Each row comes from the steps of one path. Every step used is in the known rows, and no mark comes twice. Write the path behind each row, first mark first.
Known rows
bonib bedari: [-13 1 3 22 4 -8 2 -2 3 8 -12 -4 9 -2 -7 15 -9 -12 0 34 16 -6 -6 18 21 11 17 4 10 17 -8 1 -20 9 13 -15 -5 4 17 5 -3 -6 5 27 14 0 23 8 1 2 -15 -10 9 -13 9 -19 33 -1]
bukena punum: [-15 -4 6 3 -8 0 3 12 4 7 -15 -3 -8 9 4 7 5 -17 7 34 15 -6 3 28 36 13 -2 -6 9 16 -1 -9 -16 12 12 -10 -13 10 24 -3 -14 -1 -3 18 21 0 13 24 0 11 -10 -8 12 -4 15 -22 39 -9]
lezi duzabel: [-9 12 3 4 -4 7 8 10 15 9 -3 -15 1 5 -13 23 -7 -23 -15 7 6 -13 -3 21 22 -1 -7 0 -3 6 0 1 -28 -8 10 -22 -2 6 29 -1 -4 -7 -10 20 14 -11 3 25 8 -5 -6 4 9 -12 8 -19 21 -3]
giriga duzabel: [-5 -5 17 8 -2 -8 4 6 11 -7 -1 -7 -4 0 -15 38 2 -19 -13 21 19 -19 1 24 21 -5 -14 9 -1 15 7 3 -29 -6 4 -18 -7 -8 14 -1 -7 15 3 19 5 -11 18 16 7 2 -12 -1 3 -19 18 -7 24 -2]
bukena punum giriga duzabel lezi: [-6 -17 9 4 -9 14 -7 8 17 4 -11 8 -4 5 -20 18 14 -17 -5 28 7 -19 8 15 16 5 5 7 3 16 9 16 -15 -5 -4 -30 -1 -14 6 15 -21 14 14 -9 -3 2 16 37 8 19 -23 -1 -3 -5 20 -16 24 10]
punum bukena: [-14 -6 -2 9 -7 3 4 4 19 7 -1 -6 7 7 -7 1 10 -18 8 22 14 -1 -3 6 13 15 -10 -2 12 3 3 -3 -8 10 12 -14 1 5 8 -6 -15 -5 -6 30 16 7 8 22 -1 13 -24 -8 9 -14 17 -15 36 -4]
firi vezaraf: [1 -3 7 11 5 -30 3 -2 11 22 -7 -9 2 17 -5 8 -5 -15 15 18 21 5 3 4 27 0 0 -7 10 22 -9 -5 -15 -3 17 -7 -5 17 12 -4 -30 -14 -5 11 22 -20 8 12 13 6 -12 1 11 -27 18 -9 17 -13]
bedari ludob punum giriga duzabel lezi: [2 -14 10 9 3 8 -10 -3 12 7 -6 2 8 5 -26 23 15 -24 -2 20 -3 -5 1 8 9 3 12 18 15 -1 11 12 -8 -10 2 -21 12 -4 0 16 -27 8 14 -17 -12 -3 13 34 26 22 -19 0 5 -11 9 -9 19 7]
ludob punum bukena bedari lezi duzabel: [-12 10 -5 -3 13 18 -2 5 20 4 4 -12 11 13 -15 17 -7 -30 -5 -5 -14 13 -10 17 10 5 -1 -4 11 -6 16 9 -8 -2 13 -9 15 3 13 13 -18 -3 -3 -4 13 -11 -10 30 1 14 -5 10 10 1 -8 -11 28 -5]
punum bukena bedari lezi duzabel: [-13 6 -5 -5 6 20 2 6 23 -1 4 -7 6 11 -12 21 -3 -27 -5 -3 -9 8 -2 21 13 1 -6 -8 3 -2 18 11 -19 1 9 -16 7 4 17 12 -17 -1 -4 2 17 -7 -8 32 -6 13 -9 11 2 8 2 -14 32 -3]
bonib bedari lezi duzabel ludob: [-22 8 -2 15 0 3 7 5 19 2 -12 -5 19 -2 -11 17 -15 -13 -13 11 0 -14 -2 18 21 6 11 6 0 17 -5 7 -16 14 3 -18 10 -8 14 15 -3 1 0 19 9 -6 9 34 3 3 -15 -1 3 -7 3 -19 22 -5]
bedari vuge: [0 -2 -3 11 1 -5 0 3 11 4 -12 7 2 19 -22 8 13 -20 0 33 16 4 -4 19 13 -2 -4 0 19 9 -1 -9 -20 26 11 -9 4 10 22 -3 -5 1 -3 21 22 -21 -1 18 17 1 -12 -11 2 -6 8 -9 39 -9]
ludob bedari: [-9 -4 -3 26 4 -18 1 4 0 -4 -18 0 9 12 -7 5 -2 -8 8 29 8 -17 -8 7 25 13 2 9 8 -4 5 -8 -8 9 14 -9 -11 9 15 4 -6 -9 19 27 8 -3 9 4 5 9 -9 4 10 -6 11 -21 32 -3]
ludob duzabel lezi punum: [2 -9 4 14 3 13 -1 3 19 18 1 -4 4 11 -18 12 -4 -22 -1 30 10 6 -5 9 28 11 13 0 9 11 -4 17 -2 -3 12 -19 12 23 11 5 -9 10 2 -4 -2 0 8 24 20 -2 -20 -1 -14 -15 14 -8 13 -6]
ludob bedari vezaraf firi: [-2 -14 1 12 16 -32 -5 -5 -3 4 -8 -17 -2 13 0 6 3 -8 17 19 -10 -8 4 22 17 18 12 1 9 35 -13 -13 -15 5 -5 -10 7 16 9 -4 -12 -4 27 25 3 -27 -2 -3 11 12 -9 -3 -4 -10 19 2 35 -5]
giriga punum: [-14 -1 -7 29 -7 -31 1 9 4 18 -12 -10 -17 7 -12 13 10 -10 2 28 12 17 -12 17 4 16 -2 -3 21 6 3 -16 -14 5 24 9 -4 -6 20 -4 -11 -7 -2 22 27 3 11 18 11 8 -16 -9 15 -1 9 -12 26 -7]
duzabel lezi punum bukena bedari ludob: [1 -10 -11 2 12 15 -7 -3 6 5 1 1 5 10 10 7 18 -33 24 17 -5 31 -1 11 27 14 15 -4 15 -16 18 8 -12 -1 11 -10 9 30 3 6 -35 3 9 -12 14 4 9 22 11 24 -16 6 8 22 7 -17 38 -10]
lezi duzabel ludob punum: [-17 11 0 17 8 -7 0 9 7 11 -12 -14 15 3 -19 6 -17 -19 -14 6 0 -5 -17 9 19 12 4 14 15 11 -6 -2 0 -4 15 -2 15 -7 16 5 0 -10 -4 6 9 -11 1 22 22 0 -8 -2 21 -22 -8 -12 10 -13]
bukena bedari vezaraf firi: [-3 -14 2 -1 21 -22 -7 -5 -2 5 0 -17 -17 11 1 4 6 -16 17 15 -1 13 10 32 19 15 9 -12 10 49 -6 -8 -25 -7 -4 -8 13 16 17 -6 -15 6 20 8 19 -26 -2 -2 2 8 -7 -3 -5 3 18 5 33 -11]
giriga duzabel lezi punum bukena bedari: [-4 -12 -6 2 11 13 -7 8 15 -2 3 0 -3 9 -8 11 4 -25 5 13 8 16 -4 11 17 12 1 -10 7 3 21 22 -13 -15 9 -14 9 2 -1 10 -21 14 11 -11 15 5 8 16 -4 14 -19 6 0 15 13 -15 27 -5]
bedari lezi: [-13 -3 5 8 -4 4 4 -3 17 3 1 3 4 9 -11 11 3 -18 3 33 2 3 1 19 15 7 0 1 19 13 6 -2 -7 22 14 -7 9 13 17 9 -19 -4 8 13 11 -5 5 24 3 13 -17 1 -2 -12 11 -5 32 -10]
duzabel ludob bedari vuge: [-7 -6 -14 24 8 -19 -3 4 5 -7 -28 12 15 22 -20 1 7 -10 4 28 8 -10 -9 9 19 6 3 10 12 2 -1 -10 -11 33 6 -7 2 0 11 7 0 4 14 26 15 -18 -1 16 16 5 -15 -6 2 2 3 -17 40 -7]
giriga punum bukena bedari: [-16 -7 -15 12 9 -10 -5 8 7 4 -6 -5 -17 10 -3 2 12 -17 13 12 14 31 -8 17 7 20 -5 -15 15 -3 20 -5 -14 -2 19 4 -2 -4 9 0 -19 1 1 6 37 11 4 14 -9 16 -17 -1 15 21 6 -18 37 -7]
bukena bedari: [-10 -3 -3 4 12 -3 -2 5 3 -3 -4 2 -15 7 -4 3 -1 -17 6 21 20 14 0 27 27 8 0 -12 7 14 14 -2 -24 -6 17 -3 -4 10 23 3 -13 2 8 0 32 0 6 5 -7 3 -6 5 9 13 8 -17 31 -12]
vezaraf firi: [-7 -9 10 9 11 -22 1 -4 3 10 -1 -11 -7 8 -6 8 9 -15 5 24 4 0 3 23 11 15 6 -4 16 42 -11 -11 -21 -3 0 -12 7 6 18 -10 -8 1 10 27 8 -23 9 4 16 7 -13 -10 0 -16 26 5 26 -16]
bedari lezi punum giriga duzabel: [6 -13 12 -5 3 0 -2 2 10 -2 -1 -5 -11 7 -28 25 6 -20 -7 29 9 -12 -1 12 2 -17 -14 8 9 3 15 14 -17 -10 7 -28 4 -6 4 11 -17 1 5 17 -8 -6 2 19 11 6 -20 -9 2 -16 8 -6 11 -6]

Which path is each row?
[1 -6 -1 -5 20 -3 -12 -5 -11 8 -10 -8 -13 10 -19 -5 12 -24 16 24 3 20 -7 8 4 -2 3 6 25 -14 12 -8 -4 -11 21 -11 9 11 13 6 -27 -20 3 -1 9 -1 -7 15 20 15 -10 -13 28 -3 -12 -14 18 -12] | bukena bedari ludob punum giriga
[-8 2 -15 4 20 5 -9 7 13 -2 -13 -1 9 23 -23 2 6 -27 1 3 2 19 -11 15 9 4 -1 -4 16 -3 9 2 -12 14 8 -5 14 -5 9 5 -7 7 -5 0 29 -20 -15 24 10 7 -10 -6 11 13 -9 -14 37 -9] | lezi duzabel ludob punum bukena bedari vuge
[-4 -12 -2 19 7 -22 -2 7 -1 -11 -25 1 6 7 -17 8 -7 -3 0 24 8 -31 -9 -1 18 2 -2 15 -3 -3 6 5 -7 -1 3 -20 -4 -11 -1 12 -2 0 23 30 -7 -1 7 10 12 7 -19 -4 8 -5 6 -22 13 -7] | lezi punum giriga duzabel ludob bedari
[1 -14 6 6 11 12 -14 -2 8 2 -6 3 1 5 -22 21 12 -26 3 17 -4 6 1 12 11 3 15 12 11 -3 18 15 -11 -15 2 -19 13 -6 1 19 -29 12 19 -29 -5 -3 11 28 19 24 -15 5 6 4 4 -10 20 3] | bukena bedari ludob punum giriga duzabel lezi
[-24 3 -6 16 8 5 -1 1 19 11 -7 -13 33 4 -16 7 -8 -21 -3 4 -8 2 -16 -1 4 20 10 11 20 0 -2 9 11 13 11 -10 19 -10 -7 11 -12 -9 -3 16 4 -2 1 30 8 18 -21 -9 17 -19 -7 -13 27 -3] | bonib bedari lezi duzabel ludob punum bukena
[1 -11 15 -2 -1 -5 1 5 7 -4 -6 -4 -15 2 -26 27 10 -17 -8 25 21 -22 3 17 6 -14 -17 8 -1 8 11 3 -28 -12 4 -31 -5 -16 12 3 -11 4 1 22 0 -5 7 19 9 5 -17 -12 8 -18 13 -11 16 0] | punum giriga duzabel
[-12 -1 -4 -2 18 2 -10 1 7 7 -14 -7 -6 9 -31 -8 -3 -17 -2 12 -2 6 -9 5 0 -3 -1 4 15 1 10 3 0 -7 15 -14 17 -9 10 16 -16 -14 4 -3 8 -3 -15 26 13 11 -14 -9 19 -4 -18 -14 9 -11] | bukena bedari lezi duzabel ludob punum giriga
[-10 -5 0 7 8 -11 -6 1 0 13 -18 -6 -6 5 -29 -17 2 -11 0 28 12 -4 -9 0 2 3 -1 11 21 8 -2 -6 3 -3 19 -12 13 -7 9 6 -13 -19 1 14 6 2 -4 19 20 8 -20 -20 21 -22 -5 -14 7 -12] | duzabel ludob punum giriga
[-11 -13 0 15 3 -18 -2 10 -2 -14 -31 2 4 7 -12 11 -1 -2 3 23 9 -36 -3 9 24 5 -4 15 -8 1 7 -2 -9 6 -2 -21 -14 -19 1 10 -5 5 21 27 -2 2 10 19 3 16 -15 -6 12 -1 8 -28 27 -2] | bukena punum giriga duzabel ludob bedari
[-3 -5 -5 3 13 5 -2 2 10 3 4 0 -4 13 -7 2 -8 -24 6 32 2 23 -7 12 19 6 4 -10 22 7 16 12 -7 2 22 -4 13 27 13 14 -21 -4 11 -1 15 -2 -3 10 4 5 -13 3 -3 6 4 -6 20 -20] | bukena bedari lezi punum
[-7 -10 6 6 0 -12 3 8 9 -3 -14 -3 -7 -1 -21 12 -1 -10 -9 25 19 -22 -2 7 15 -6 -9 11 -1 17 3 8 -18 -6 3 -23 5 -14 4 6 -7 6 4 22 0 1 9 22 12 -2 -25 -14 5 -14 11 -14 5 -12] | lezi punum giriga duzabel ludob
[4 -12 -5 0 13 16 -6 -2 6 -3 4 -1 4 8 7 22 18 -34 18 12 -6 25 1 13 24 7 10 0 10 -19 23 15 -19 -9 5 -13 8 20 -2 7 -34 12 9 -13 8 3 12 22 10 23 -13 6 7 18 8 -14 36 -7] | giriga duzabel lezi punum bukena bedari ludob
[-11 -1 -1 2 10 -1 -6 1 7 12 -15 -9 1 9 -32 -6 -2 -16 -5 17 -1 -5 -10 1 -2 -3 -2 10 19 2 3 0 4 0 16 -15 18 -10 10 13 -16 -20 -1 9 2 -4 -12 30 19 9 -17 -14 18 -20 -11 -12 7 -9] | bedari lezi duzabel ludob punum giriga
[6 -15 1 2 4 11 -6 0 13 18 -6 -3 -12 13 -31 -5 8 -18 5 35 13 -1 -1 1 8 -2 4 0 9 3 1 15 -2 -7 12 -33 8 12 10 7 -15 -6 1 4 -5 7 -4 27 18 2 -25 -15 -5 -14 7 -14 7 -4] | ludob duzabel lezi punum giriga
[-8 -16 0 14 14 -35 -4 -4 -2 2 -13 -15 1 10 0 -1 2 -5 15 18 -9 -11 3 20 20 20 13 3 6 42 -16 -11 -12 9 -7 -9 10 7 7 -3 -7 1 29 26 4 -25 0 1 12 11 -12 -4 -4 -8 19 1 32 -8] | duzabel ludob bedari vezaraf firi
[-8 -12 4 -10 -6 0 -3 7 1 9 -20 -2 -20 10 -11 -7 14 -14 11 39 16 -9 4 17 14 -2 -7 -5 8 7 3 -7 -14 4 11 -25 -12 2 19 1 -20 -13 -3 21 14 7 1 27 1 13 -17 -21 15 -6 9 -25 27 -6] | bukena punum giriga
[-8 -10 -6 5 -1 9 4 1 22 10 5 -6 12 13 -9 -1 5 -23 9 27 0 9 -9 -2 8 14 -5 -3 24 -4 8 11 4 13 16 -13 14 17 -1 3 -22 -8 -3 23 7 3 0 23 4 15 -27 -6 1 -14 12 -8 28 -11] | bedari lezi punum bukena
[-20 -5 -9 8 19 -2 -8 5 7 0 -6 -5 4 9 -8 -10 0 -20 9 8 10 20 -10 9 18 19 2 -6 18 6 12 1 0 -2 16 2 12 -3 3 4 -15 1 5 -3 27 4 0 13 -2 13 -14 0 18 6 -2 -15 28 -12] | duzabel ludob punum bukena bedari
[1 -12 -5 -10 11 4 -6 -1 5 8 -5 -2 -19 13 -21 -11 6 -19 10 37 7 13 -4 4 1 -6 -4 -8 19 0 17 10 -7 -4 19 -18 8 16 11 14 -25 -17 8 7 10 5 -13 16 5 8 -20 -10 3 3 0 -11 12 -15] | bukena bedari lezi punum giriga
[-2 -7 -7 -2 12 7 -3 -3 0 -3 0 -3 0 8 11 12 21 -31 25 16 3 26 2 20 27 9 4 -4 11 -17 17 -5 -20 3 12 -6 2 24 11 -2 -30 1 1 3 22 3 8 19 4 20 -10 1 17 14 6 -18 45 -13] | punum bukena bedari ludob
[-6 -7 -11 -1 14 6 -4 6 9 2 1 -4 -9 11 -1 -5 1 -23 13 18 12 23 -6 10 19 13 -3 -14 11 0 17 10 -11 -8 18 -9 4 14 8 1 -18 0 3 4 26 6 -1 8 -6 9 -17 -1 8 13 8 -17 28 -14] | lezi punum bukena bedari
[-9 -13 2 -1 10 -4 -1 4 11 -10 -11 2 -9 4 -18 10 -1 -14 -6 22 12 -8 0 13 12 -7 -6 5 2 14 14 13 -17 -4 2 -20 10 -15 2 15 -12 11 10 6 4 0 2 24 4 6 -22 -6 2 -1 5 -10 9 -14] | bukena bedari lezi punum giriga duzabel ludob
[7 -9 16 -2 10 -6 -6 -2 -2 -1 -6 -10 -5 4 -27 28 12 -25 -3 19 5 -8 -4 12 4 -12 -8 19 12 -8 11 1 -17 -15 8 -20 4 -7 5 4 -23 -4 1 11 -8 -10 7 19 24 12 -11 -11 21 -21 -1 -6 15 -4] | bedari ludob punum giriga duzabel
[-5 -11 9 18 -2 18 -2 -1 27 13 -1 3 7 9 -22 19 5 -19 -4 23 13 1 5 19 29 13 13 3 -1 16 -6 10 -5 6 4 -24 5 10 15 4 -6 20 5 -11 0 -2 16 35 11 5 -20 2 -14 -15 17 -8 25 6] | ludob duzabel lezi
[8 -10 -1 8 13 18 -6 -2 12 11 3 -2 1 13 -6 14 3 -30 8 24 3 23 -3 13 32 11 19 -2 6 -3 7 19 -7 -7 10 -17 13 33 9 8 -16 14 6 -19 2 -1 6 22 21 4 -15 4 -9 6 5 -9 20 -9] | bukena bedari ludob duzabel lezi punum
[-5 -11 5 10 14 -27 -3 -8 -2 11 -3 -20 -1 5 -2 11 1 -12 11 23 -4 1 6 27 14 16 22 -2 11 49 -20 -6 -23 4 -5 -15 10 13 11 -3 -7 0 19 25 8 -25 8 -1 8 7 -12 -12 -5 -16 19 3 35 -3] | bonib bedari vezaraf firi
[-15 1 10 21 11 -14 -2 5 4 1 -11 -10 14 0 -23 15 -12 -15 -14 14 10 -8 -13 10 17 11 0 19 18 17 -2 -2 -3 -4 14 0 15 -14 5 4 -4 3 6 7 5 -11 11 18 22 3 -11 -5 19 -26 -1 -5 10 -13] | giriga duzabel ludob punum
[2 -14 -3 9 1 20 -2 -2 23 16 6 -9 17 13 -6 10 14 -30 13 20 -2 14 -5 1 20 17 9 3 11 -11 3 14 3 4 8 -23 15 25 -4 -1 -24 6 -5 6 -3 7 7 32 16 14 -27 -5 -3 -12 13 -11 29 -3] | bedari ludob duzabel lezi punum bukena
[-7 -10 10 18 -8 8 -2 6 22 3 -1 6 9 1 -18 29 5 -18 -11 23 10 -14 6 16 21 11 8 10 5 20 6 15 -18 -4 -1 -20 9 -9 9 11 -16 21 16 -10 -2 -3 24 30 10 13 -20 9 -9 -10 25 -9 24 7] | giriga duzabel lezi
[-20 3 4 23 9 -16 -3 3 3 9 -14 -7 12 4 -16 -4 -11 -13 -6 20 10 2 -16 6 19 19 6 13 25 16 -6 -6 6 6 20 5 17 -4 12 4 -4 -9 3 9 11 -6 8 16 22 3 -13 -5 20 -24 -3 -8 13 -17] | duzabel ludob punum
[-15 7 -10 4 7 9 1 9 21 6 1 -12 -1 12 -11 22 2 -25 -3 -4 -10 16 -6 21 5 5 -5 -12 7 -6 18 6 -17 -1 12 -7 6 -4 14 11 -17 0 -6 2 23 -3 -9 34 -4 16 -9 8 8 14 -4 -15 31 -2] | giriga punum bukena bedari lezi duzabel
